Each row was made from one small tree. The marks that hang from a mark follow it in brackets, in alphabetical order. Every link used is in the known rows. Write each row's tree.
Known rows
kevodu[fureri]: [-0.40 -0.07 -0.51  1.11 -0.42 -0.09 -2.14 -0.05 -0.58 -0.47  0.59 -0.78
 -1.22 -1.70  0.59 -0.69 -0.52 -0.84  0.19 -0.61  1.47]
dasiga[vove[segi[fureri[kevodu] menaz]]]: [ 0.72 -2.28  0.31  0.50  0.04 -0.99  3.16  2.35  0.50 -1.28 -0.09 -0.61
  0.65 -1.43  2.50  0.49  0.29 -4.35  0.14 -1.48  0.42]
fureri[kevodu segi]: [ 0.71 -1.91 -1.01  0.69  0.43  0.77  0.68  1.26 -0.47 -0.05  0.90  0.73
 -0.81 -1.25 -0.36 -0.32  0.31 -3.65 -0.04 -0.42  1.47]
vove[segi[fureri]]: [-0.06 -1.76  1.23  0.52 -0.61 -1.38  2.08 -0.91  0.76 -1.47  0.37  0.27
  1.83 -1.76  0.58  0.05  0.22 -0.64  0.02 -0.94  1.53]
segi[fureri menaz vove]: [ 0.61 -0.79  3.10  0.46 -0.12 -1.88  2.03  2.58  1.08 -1.68 -0.32 -3.11
 -0.75 -1.43 -0.41 -0.01  0.21 -1.57 -0.73 -0.97  1.57]
segi[fureri vove]: [ 0.20 -0.70  2.85  0.41 -0.13 -2.16  1.81  2.51  1.21 -1.51  0.14 -1.38
 -0.78 -1.42 -0.46 -0.46 -0.43  0.25 -0.14 -0.59  2.04]
dasiga[vove[segi[menaz]]]: [-0.34 -1.54  0.06  0.80 -0.68  0.28 -0.31  2.01  0.32 -0.99  0.04 -1.64
  2.13 -1.61  2.29  0.07  0.49 -3.76 -0.07 -1.26 -0.42]
menaz[segi[fureri[kevodu[gadig[foma]]] vove[dasiga]]]: [ 1.11 -1.20  0.52 -0.16 -1.28 -2.40  0.95  1.23  0.97 -0.91  0.35 -0.78
 -3.79 -0.97  1.36  0.98 -1.10 -3.28  0.80 -0.32  3.47]
gadig[foma kevodu[fureri[segi]]]: [ 0.05 -1.06 -2.01  1.10 -0.14 -0.60 -3.11  0.81 -0.03 -0.01  0.79  0.73
 -1.91 -1.63 -0.65  0.94 -1.79 -5.16 -0.16  0.56  1.89]
vove[dasiga segi[menaz]]: [-0.64 -2.05 -0.75  0.26 -1.90 -0.20 -0.11 -2.55  0.05 -0.96  0.31 -0.74
  3.25 -1.72  3.00 -0.04  1.30 -4.69 -0.47 -1.50  1.08]
foma[gadig[kevodu[fureri[segi]]]]: [ 1.28 -1.05 -1.04  2.35 -0.09  0.22 -1.94  2.52  0.26 -0.71  0.91  0.72
 -1.09 -1.59 -2.00  0.36 -1.10 -3.25 -0.09  0.89  1.36]
kevodu[fureri[segi[vove]] gadig[foma]]: [-0.75 -0.52 -2.25  0.69 -0.52 -0.57 -3.14  2.23  0.69  0.21  0.29 -0.33
 -5.28 -1.10 -0.20 -0.26 -2.08 -2.74  0.51  0.36  2.06]
kevodu[fureri[segi] gadig]: [-0.64 -0.87 -2.19  1.79 -0.04  1.06 -2.29  1.70 -0.10  0.16  0.90 -0.20
 -3.33 -1.13 -0.09 -0.13 -0.87 -1.41  0.43  0.18  1.48]
segi[fureri[kevodu[gadig]] menaz vove[dasiga]]: [ 0.96 -1.58  0.36  0.25 -0.76 -1.27  2.47  2.24  0.50 -0.82 -0.05 -1.40
 -2.59 -0.77  2.25  0.63 -0.21 -3.01 -0.02 -0.98  2.77]
fureri[kevodu[gadig] segi[menaz]]: [ 1.34 -2.09 -1.58  1.18  0.35  2.30 -0.01  2.00 -0.45  0.16  0.48 -0.82
 -2.84 -0.83  0.07  0.78  0.25 -4.11 -0.13 -0.24  1.26]
vove[dasiga segi[fureri]]: [-0.72 -2.22  0.67  0.36 -1.51 -2.33  2.00 -2.05  0.95 -1.22  0.62  1.06
  2.93 -1.68  2.05 -0.28  0.61 -2.10 -0.02 -1.25  2.02]
fureri[kevodu[gadig[foma]] segi[menaz vove[dasiga]]]: [ 0.52 -2.10 -2.01 -0.38 -1.01 -0.15 -0.66  1.39  0.31  0.30  0.04 -0.39
 -3.53 -0.76  1.60  0.58 -0.47 -6.78 -0.11 -0.41  2.40]
dasiga[vove[segi[fureri[kevodu[gadig]] menaz]]]: [ 0.97 -2.20 -0.57  0.93  0.01  0.15  2.62  3.24  0.51 -0.77 -0.18 -0.72
 -1.19 -1.00  2.97  1.33 -0.27 -2.94  0.59 -1.00  0.77]
fureri[kevodu[gadig[foma]]]: [ 1.78 -0.99 -1.37 -0.20 -0.49  0.53 -1.62 -0.16 -0.81  0.52  0.34  1.03
 -3.41 -1.05  0.84  0.90 -1.33 -1.62  0.60 -0.17  2.69]
gadig[foma]: [ 0.80 -0.66  0.19 -0.33 -0.73 -1.05 -2.00 -1.11 -0.26 -0.19  0.28  0.04
 -0.28 -1.59 -0.31 -0.15 -0.59 -1.65 -0.15 -0.42  1.89]
diferis[dasiga[vove[segi[menaz]]]]: [-0.43 -1.59 -0.86 -0.20 -1.35 -0.78  0.86  2.12  0.57 -0.65  0.22 -0.42
  2.29 -1.87  3.49  0.24  0.48 -3.86 -0.02 -1.22 -1.04]
foma[gadig]: [ 1.83 -0.59  1.14  0.91 -0.66 -0.49 -1.08  0.23  0.19 -0.77  0.43  0.01
  0.46 -1.57 -1.87 -0.72 -0.03  0.19 -0.06 -0.10  1.43]

Which tree is each row?
[ 1.34 -2.15 -1.20 -0.05 -0.34 -1.04  1.51  1.80  0.68 -0.31 -0.43 -0.07
 -1.97 -1.07  2.63  1.79 -1.02 -4.15  0.60 -0.83  1.21]
dasiga[vove[segi[fureri[kevodu[gadig[foma]]] menaz]]]
[ 0.79 -2.74 -1.14  0.53 -1.26 -0.43  2.77 -1.02  0.31 -0.81  0.13  0.27
 -0.30 -1.14  3.46  1.36  0.42 -3.76  0.17 -1.26  2.24]
vove[dasiga segi[fureri[kevodu[gadig]] menaz]]
[ 1.67 -0.99  0.42 -0.35 -0.27 -1.64  1.13  2.00  0.62 -0.37 -0.18  0.32
 -4.72 -0.93  0.41  1.08 -1.78 -0.96  0.61 -0.22  3.30]
segi[fureri[kevodu[gadig[foma]]] vove]
[ 1.26 -1.69 -1.77 -0.15 -0.20  0.65 -0.70  2.55  0.22  0.11 -0.18 -1.00
 -4.93 -0.88  0.11  0.75 -0.92 -5.18 -0.05 -0.16  1.99]
fureri[kevodu[gadig[foma]] segi[menaz vove]]
[-0.16 -1.33  0.63  0.71 -0.07  0.19 -0.28  2.94  0.73 -0.98  0.16 -2.54
 -0.81 -1.28 -0.81 -0.62  0.52 -4.19 -0.84 -0.53  0.70]
fureri[segi[menaz vove]]
[ 1.69 -0.21 -0.61  1.97 -0.52 -0.13 -2.35  1.35 -0.13 -0.98  0.63  0.35
 -0.93 -1.80 -1.02  0.56 -1.41 -1.27  0.09  0.49  1.80]
foma[gadig[kevodu[fureri]]]
[-0.41 -1.07  2.35  0.19 -1.00 -3.11  1.89  1.24  1.17 -1.37  0.34 -0.56
  0.54 -1.31  1.01 -0.86  0.01 -1.29 -0.25 -0.97  2.50]
segi[fureri vove[dasiga]]
[ 0.50 -2.37 -0.47 -0.53 -0.60 -2.02  4.40  2.59  0.80 -0.86  0.03  0.75
  0.85 -1.68  3.63  0.79  0.26 -4.50  0.13 -1.44 -0.20]
diferis[dasiga[vove[segi[fureri[kevodu] menaz]]]]
[-0.26 -0.86  3.04  0.79 -1.13 -2.94  1.68  1.85  1.65 -2.02  0.69 -2.11
  0.28 -1.42  0.68 -0.46  0.31 -2.09  0.02 -0.77  2.17]
menaz[segi[fureri vove[dasiga]]]
[-0.33 -0.77 -1.42  0.85 -0.30 -0.91 -2.70  2.94  0.51 -0.46  0.46 -0.09
 -2.84 -1.59 -0.27  0.62 -2.32 -5.12 -0.13  0.54  2.06]
gadig[foma kevodu[fureri[segi[vove]]]]
[ 0.92 -1.22  1.03  0.92 -0.82 -1.38  2.09  2.59  0.82 -1.29  0.68 -1.28
 -2.73 -0.87  1.88  0.59 -0.47 -2.18  0.80 -0.45  3.11]
menaz[segi[fureri[kevodu[gadig]] vove[dasiga]]]
[ 0.35 -1.46  1.27 -0.21 -0.66 -2.72  2.98  1.54  0.55 -1.14  0.39  0.40
 -0.72 -1.18  2.04 -0.49 -0.02 -2.69  0.07 -1.09  3.00]
segi[fureri[kevodu] vove[dasiga]]
[-0.26 -0.92  0.96  0.18 -1.42 -1.15 -0.40  0.86  0.31 -1.10  0.09 -2.30
  0.73 -1.38  1.79 -0.69  0.68 -3.81 -0.69 -1.20  1.52]
segi[menaz vove[dasiga]]
[ 0.18 -2.13 -1.61  0.60 -0.72  0.77  0.58  2.69  0.20 -0.09  0.39 -0.87
 -2.73 -0.67  1.94  0.09  0.13 -5.66 -0.14 -0.59  2.02]
fureri[kevodu[gadig] segi[menaz vove[dasiga]]]
[-0.03 -0.98 -2.90  0.88 -0.36  0.60 -3.37  0.15  0.02  0.45  0.13 -1.38
 -4.18 -1.20 -0.40  0.68 -1.06 -4.55 -0.03  0.01  1.41]
kevodu[fureri[segi[menaz]] gadig[foma]]
[-0.05 -2.19 -0.77  0.13 -0.63 -0.28  0.97  1.87  0.20 -0.64  0.31 -1.02
 -0.88 -1.07  1.61 -0.63  0.75 -7.30 -0.61 -1.09  1.56]
fureri[kevodu segi[menaz vove[dasiga]]]
[ 1.03 -2.12 -0.71  0.66  0.46  1.32  0.61  1.06 -0.48 -0.21  0.46 -0.89
 -0.88 -1.26  0.03 -0.01  0.92 -5.35 -0.59 -0.79  0.92]
fureri[kevodu segi[menaz]]
[-0.88 -1.48 -0.95 -0.25 -1.32 -1.19  0.81  2.26  0.58 -0.50  0.65  1.27
  2.49 -1.79  3.21 -0.18  0.01 -2.13  0.47 -0.84 -0.45]
diferis[dasiga[vove[segi]]]
[ 0.95 -1.35 -0.05 -0.69 -1.14 -2.78  1.20  1.09  0.62 -0.29  0.05  1.16
 -3.48 -0.82  1.83  0.63 -1.42 -2.47  0.53 -0.46  3.72]
segi[fureri[kevodu[gadig[foma]]] vove[dasiga]]
[ 1.25 -1.84 -2.44  0.15 -0.07  0.77 -1.20  0.72 -0.40  0.78  0.56  1.40
 -3.76 -0.87 -0.29  0.79 -0.97 -3.55  0.36  0.20  2.27]
fureri[kevodu[gadig[foma]] segi]
